Every row comes from one small tree of marks. The marks that hang from a mark follow it in brackets, in the order of their numbers. Every link used is in the known rows. Which tree was each row made from?
Known rows:
j871{j112{j81 j648 j830}}: [-0.57 -0.73  0.44  1.94 -0.23 -2.49 -3.41 -0.28  0.53 -2.14 -0.85  0.65
 -1.08 -2.00 -1.79  2.93 -0.43  0.18  0.92  0.91 -1.85 -0.27 -0.39  0.68
  0.29]
j112{j81 j389 j648 j830 j871}: [ 0.47 -0.59 -1.22  1.23 -0.39 -0.81 -4.36 -0.25  1.27 -5.33 -1.42  1.69
 -1.54 -5.69 -2.20  4.34 -0.21 -0.55  1.00  0.88 -1.41  1.23 -0.94  0.03
  0.70]
j112{j81 j389 j648 j830 j871{j804}}: [ 0.22 -0.22 -1.41  1.38 -0.41 -0.66 -5.29 -0.55  1.20 -6.62 -0.93  2.17
 -0.99 -6.34 -2.38  4.67 -0.18 -0.61  1.92  0.59 -2.00  1.41 -0.75 -0.06
  0.59]
j871{j112{j81 j389 j648 j830} j804{j693}}: [-1.00  0.74 -0.05  1.92 -0.81 -1.84 -5.45 -0.55  0.25 -5.04  0.19  1.76
  0.94 -2.61 -2.40  3.74  0.07  0.27  2.66  0.72 -2.54  0.31  0.08  0.41
  0.00]
j871{j804{j693}}: [-0.86 -0.63 -0.01  2.05 -0.15 -4.33 -5.06 -2.40 -0.37 -2.51  1.40  0.60
 -0.53 -2.16 -1.13  1.56 -0.19 -0.11  3.35  0.75 -1.68 -1.02 -0.09  0.67
 -0.86]
j830{j112{j648 j871}}: [ 0.77 -1.08 -0.21  1.76  0.11 -2.67 -2.76 -1.23  0.15 -2.57 -0.72  0.16
 -0.81 -3.68 -1.17  2.23 -0.47 -0.29  2.73  0.73 -1.57 -0.43 -0.80  0.58
  0.11]
j112{j871}: [ 0.13 -1.78  0.18  1.96  0.29 -3.83 -3.15 -2.04  0.37 -1.33  0.18 -0.34
 -1.86 -3.12 -0.65  1.66 -0.53 -0.66  2.01  0.69 -1.04 -0.40 -0.95  0.59
 -0.29]
j830{j112}: [ 0.27 -1.40  0.24  2.00  0.17 -3.75 -2.66 -1.38 -0.30 -0.91 -0.44 -0.20
 -1.69 -2.13 -1.15  1.08 -0.62 -0.09  2.39  0.94 -1.67 -1.74 -0.62  0.80
 -0.07]
j957{j152 j693}: [ 1.26 -1.30  0.47  1.85 -0.71 -5.14 -3.86 -2.26 -0.19  1.89  1.93  1.10
  0.74 -1.44  0.11 -0.42 -0.93 -0.46  0.61  2.22 -1.01 -1.40 -0.52  0.34
 -0.18]
j152{j957}: [ 0.26 -0.66  0.18  1.95  0.28 -4.94 -3.70 -1.94 -0.17  1.66  0.71  0.71
 -1.15 -1.90 -0.64  0.26 -0.85 -0.59  0.86  1.53 -0.95 -1.85 -0.70  0.50
 -0.57]
j871{j804{j386 j693}}: [-0.87  0.00 -0.15  1.90 -0.15 -4.34 -5.35 -2.74 -0.24 -2.94  1.84  1.11
  0.93 -2.05 -1.27  1.82  0.03  0.05  3.52  0.92 -1.71 -1.24  0.18  0.66
 -1.44]
j871{j112}: [-0.70 -1.17  1.39  2.43  0.01 -4.17 -3.08 -1.09 -0.05  0.38 -0.01 -0.63
 -1.46 -0.58 -1.07  1.30 -0.53  0.00  1.71  0.84 -1.91 -1.50 -0.49  0.91
 -0.25]
j871{j112{j81 j389 j648 j830} j804{j386}}: [-0.81  0.83  0.00  1.95 -0.52 -1.84 -5.54 -0.60  0.60 -4.69  0.04  1.98
  1.08 -3.22 -2.53  3.94 -0.03  0.14  2.45  0.73 -3.05 -0.26  0.10  0.37
 -0.26]
j871{j804{j386}}: [-0.68 -0.56  0.03  2.10  0.15 -4.33 -5.17 -2.48 -0.02 -2.19  1.24  0.84
 -0.45 -2.73 -1.23  1.76 -0.28 -0.22  3.11  0.76 -2.18 -1.58 -0.07  0.63
 -1.14]
j112{j648}: [-0.01 -1.26  0.07  1.80 -0.02 -3.74 -3.92 -1.22  0.21 -0.90 -0.42  0.17
 -2.15 -2.92 -1.11  1.94 -0.39 -0.21  1.73  1.03 -1.39 -1.06 -0.58  0.66
 -0.28]
j112{j81 j389 j830 j871{j804{j386}}}: [-0.12 -0.26 -1.13  1.53 -0.20 -1.48 -5.10 -1.27  1.03 -5.91 -0.09  2.00
 -0.49 -5.28 -2.24  3.91 -0.19 -0.59  1.96  0.67 -1.92  0.66 -0.58  0.05
  0.05]
j424{j957}: [ 0.14 -0.97  0.39  1.92  0.30 -4.88 -3.75 -2.17 -0.21  1.01  0.65  0.05
 -2.51 -2.09 -0.48  0.24 -1.17 -0.63  0.65  1.76 -0.82 -1.79 -0.40  0.66
 -0.47]
j112{j830 j871}: [ 0.49 -1.50  0.07  1.61  0.24 -2.85 -3.18 -1.49  0.58 -2.64 -0.28  0.44
 -2.09 -3.70 -0.98  2.61 -0.44 -0.34  1.59  1.01 -0.80  0.65 -1.07  0.58
 -0.18]
j112{j81 j648}: [-0.49 -1.38 -0.82  1.71 -0.09 -3.08 -3.99 -1.11  0.56 -2.21 -0.71  0.70
 -1.97 -3.36 -1.59  2.31 -0.49 -0.34  1.02  0.77 -1.48 -1.02 -0.41  0.45
  0.22]
j152{j957{j693}}: [ 0.92 -0.62  0.17  1.95 -0.21 -5.21 -3.80 -1.94 -0.08  1.87  1.56  1.26
 -0.29 -1.82 -0.22 -0.19 -0.89 -0.62  0.53  1.91 -0.99 -1.66 -0.82  0.28
 -0.32]
j705{j81}: [-0.33 -2.53  0.05  2.09  0.00 -4.11 -3.20 -1.74 -0.38 -0.97 -0.69 -0.33
 -3.34 -2.07 -1.02  1.75  0.00 -0.31  0.39  0.72 -0.77 -1.32 -0.47  0.72
 -0.53]
j855{j705{j81}}: [ 0.28 -2.71  0.25  2.46  0.12 -3.91 -1.92 -1.85 -0.56 -1.03 -0.62 -0.65
 -3.76 -2.44 -1.12  2.33  0.34 -0.52  0.67  0.56  0.08 -1.07 -0.41  0.78
 -0.74]
j804{j386 j693}: [-0.61  0.00 -0.02  1.54 -0.26 -4.54 -4.25 -2.53 -0.17 -1.55  1.58  0.77
  1.32 -0.77 -1.11  1.50  0.21  0.32  2.46  1.50 -0.71 -1.49  0.17  0.81
 -1.64]
j386{j995}: [-0.35 -1.01  0.82  1.76  0.33 -4.66 -4.66 -2.01  0.14  0.09  0.47  0.10
 -0.62 -2.06 -1.10  0.45 -0.07 -0.09  1.33  1.13 -0.99 -2.00 -0.50  0.73
 -1.13]
j830{j112{j81 j389 j648 j871{j804{j693}}}}: [ 0.26 -0.24 -1.08  1.68 -0.35 -1.69 -4.02 -1.08  0.29 -5.06 -0.54  1.14
  0.29 -4.50 -2.00  3.04 -0.24 -0.40  3.06  0.50 -2.13 -0.12 -0.47  0.21
  0.41]

Which tree is each row?
[ 0.20  0.24 -1.52  1.27 -0.41 -0.65 -5.53 -0.79  1.29 -6.89 -0.61  2.50
  0.01 -6.29 -2.47  4.87  0.00 -0.51  2.00  0.69 -2.02  1.29 -0.54 -0.07
  0.19] -> j112{j81 j389 j648 j830 j871{j804{j386}}}
[-1.22  0.40  0.23  2.09 -0.66 -2.41 -5.14 -0.88  0.07 -4.34  0.55  1.41
  0.57 -1.93 -2.26  3.07 -0.06  0.21  2.60  0.70 -2.49 -0.11  0.05  0.49
 -0.09] -> j871{j112{j81 j389 j830} j804{j693}}
[ 0.53 -0.77 -0.86  1.67 -0.18 -1.81 -3.25 -0.72  0.45 -3.79 -1.15  0.68
 -0.76 -4.39 -1.86  2.79 -0.43 -0.50  2.28  0.63 -1.95 -0.47 -0.73  0.28
  0.63] -> j830{j112{j81 j389 j648 j871}}
[-0.92  0.46  0.03  1.99 -0.27 -2.26 -5.03 -1.04  0.56 -4.40  0.31  1.82
  1.13 -2.84 -2.17  3.70 -0.15  0.26  2.43  0.65 -2.76 -0.18  0.15  0.54
 -0.42] -> j871{j112{j81 j648 j830} j804{j386}}
[ 0.23  0.27 -0.37  1.45 -0.34 -2.11 -5.18 -1.56  0.52 -5.15  0.62  1.70
  0.30 -4.35 -1.78  3.59  0.15 -0.26  2.93  1.05 -1.51  0.86 -0.59  0.27
 -0.65] -> j112{j389 j830 j871{j804{j386 j693}}}
[ 0.35 -0.51 -1.01  1.78 -0.20 -1.70 -3.95 -0.94  0.40 -4.69 -0.84  1.02
 -0.42 -4.86 -1.97  2.98 -0.40 -0.54  2.90  0.42 -2.35 -0.31 -0.61  0.19
  0.54] -> j830{j112{j81 j389 j648 j871{j804}}}
[ 0.64 -1.03  0.00  1.91  0.03 -2.82 -2.94 -1.13  0.04 -2.18 -0.62 -0.03
 -1.28 -3.39 -1.35  1.84 -0.47 -0.46  2.72  0.79 -1.76 -0.92 -0.90  0.51
  0.18] -> j830{j112{j389 j871}}
[ 0.56  0.75 -0.76  1.20 -0.55 -1.31 -5.61 -1.07  0.80 -6.17  0.11  2.21
  0.76 -5.35 -2.01  4.52  0.32 -0.18  2.98  1.08 -1.61  1.49 -0.53  0.15
 -0.52] -> j112{j389 j648 j830 j871{j804{j386 j693}}}
[-1.23  1.05  0.07  1.93 -0.67 -2.42 -5.46 -1.20  0.20 -4.74  1.00  1.88
  2.07 -1.81 -2.38  3.35  0.17  0.37  2.76  0.87 -2.50 -0.33  0.34  0.49
 -0.66] -> j871{j112{j81 j389 j830} j804{j386 j693}}
[ 0.23 -1.50 -0.56  1.90  0.20 -2.80 -2.47 -1.53  0.22 -2.80 -0.58  0.15
 -1.01 -3.31 -1.34  1.83 -0.67 -0.43  2.17  0.53 -1.57 -0.82 -0.72  0.52
  0.37] -> j830{j112{j81 j871}}
[-0.80  0.16  0.14  2.12 -0.51 -1.86 -5.23 -0.29  0.48 -4.27 -0.40  1.47
 -0.42 -3.33 -2.38  3.66 -0.25 -0.02  2.28  0.55 -3.01 -0.04 -0.20  0.38
  0.29] -> j871{j112{j81 j389 j648 j830} j804}
[ 0.04 -0.54 -0.55  1.72 -0.14 -2.88 -4.70 -2.05  0.39 -4.17  0.58  0.82
  0.08 -4.28 -1.08  3.00 -0.09 -0.47  3.24  0.53 -1.44  0.69 -0.51  0.37
 -0.47] -> j112{j648 j871{j804{j693}}}
[ 0.16 -0.32 -1.11  1.65 -0.10 -2.12 -3.67 -1.68  0.29 -4.96 -0.05  1.21
  1.09 -4.06 -1.70  2.91 -0.27 -0.23  3.09  0.50 -1.87 -0.17 -0.27  0.38
 -0.02] -> j830{j112{j81 j648 j871{j804{j386 j693}}}}
[-0.47 -0.32  0.41  1.91 -0.47 -2.05 -3.94  0.16  0.59 -2.41 -1.10  0.80
 -1.18 -2.40 -2.14  3.19 -0.31  0.07  1.00  1.00 -2.16 -0.36 -0.47  0.53
  0.45] -> j871{j112{j81 j389 j648 j830}}
[ 0.02 -0.55 -0.92  1.31 -0.50 -1.53 -4.73  0.09  0.85 -3.92 -1.51  1.67
 -2.30 -4.49 -2.42  3.65 -0.24 -0.18  0.60  1.20 -1.64 -0.08 -0.63  0.24
  0.57] -> j112{j81 j389 j648 j830}
[ 0.08 -0.86 -1.13  1.60 -0.33 -1.76 -4.42 -0.79  1.04 -4.00 -0.97  0.91
 -1.37 -5.13 -1.88  3.36 -0.29 -0.87  1.46  0.56 -1.64  0.17 -0.82  0.03
  0.58] -> j112{j81 j389 j648 j871}
[-0.95  0.66  0.62  2.23 -0.73 -2.98 -5.42 -1.01 -0.14 -3.16  0.71  0.86
  0.88 -1.91 -1.85  2.74  0.09  0.14  3.49  0.69 -2.67 -0.44  0.03  0.54
 -0.45] -> j871{j112{j389 j648} j804{j693}}
[-0.61  0.49  0.26  1.32 -0.15 -4.61 -5.07 -2.74 -0.03 -1.53  1.85  1.07
  2.74 -0.84 -1.27  1.15  0.55  0.47  2.20  1.57 -0.49 -1.73  0.26  0.78
 -2.13] -> j804{j386{j995} j693}
[-1.28  0.55  0.02  2.18 -0.77 -2.51 -5.45 -0.93  0.10 -4.09  0.51  1.19
  1.03 -2.21 -2.19  3.06  0.02  0.04  2.98  0.50 -2.72 -0.39  0.18  0.41
 -0.07] -> j871{j112{j81 j389 j648} j804{j693}}
[ 0.03 -1.64 -0.78  1.55  0.16 -2.21 -3.23 -1.39  0.93 -3.91 -0.56  0.95
 -1.82 -4.12 -1.45  3.01 -0.55 -0.49  0.82  0.74 -0.90  0.69 -0.90  0.39
  0.34] -> j112{j81 j830 j871}
[-0.04 -0.41 -0.72  1.73  0.08 -2.73 -3.76 -2.12  0.20 -4.29  0.44  1.02
  1.44 -3.42 -1.61  2.07 -0.22 -0.20  2.94  0.52 -1.67 -0.72 -0.25  0.45
 -0.37] -> j830{j112{j81 j871{j804{j386{j995} j693}}}}
[-0.01 -0.38 -0.18  1.95 -0.07 -3.08 -5.05 -1.94  0.47 -3.32  0.62  0.72
 -0.46 -4.28 -1.43  2.57 -0.15 -0.77  3.13  0.62 -2.06 -0.43 -0.65  0.24
 -0.59] -> j112{j389 j871{j804{j386}}}
[ 1.23 -0.69  0.40  1.77 -0.34 -5.30 -3.98 -2.57 -0.31  2.27  1.95  1.06
 -0.12 -1.72  0.18 -0.79 -1.43 -0.73 -0.12  2.59 -0.63 -1.58 -0.32  0.36
 -0.31] -> j424{j957{j152 j693}}
[-0.40 -0.43  1.06  2.22 -0.37 -3.18 -3.87 -0.30  0.18 -0.57 -0.62 -0.10
 -1.18 -1.68 -1.59  2.20 -0.28 -0.05  1.81  0.94 -2.28 -1.12 -0.50  0.66
  0.00] -> j871{j112{j389 j648}}
[ 0.78 -1.03 -0.32  1.35  0.04 -2.06 -3.64 -1.02  0.84 -3.63 -0.76  0.94
 -1.60 -4.68 -1.22  3.58 -0.26 -0.27  1.65  1.04 -0.91  1.27 -1.03  0.46
 -0.03] -> j112{j648 j830 j871}
[-1.14  0.10  0.28  2.16 -0.13 -2.82 -4.74 -1.40  0.36 -3.74  0.66  1.46
  0.80 -2.11 -1.98  3.03 -0.27  0.20  2.33  0.63 -2.69 -0.59  0.12  0.62
 -0.52] -> j871{j112{j81 j830} j804{j386}}
[ 0.68 -0.09 -0.53  1.43 -0.33 -1.31 -5.24 -0.66  0.84 -5.36 -0.62  1.66
 -1.16 -5.90 -1.89  4.27 -0.05 -0.48  2.62  0.85 -1.91  1.38 -0.93  0.14
  0.08] -> j112{j389 j648 j830 j871{j804}}
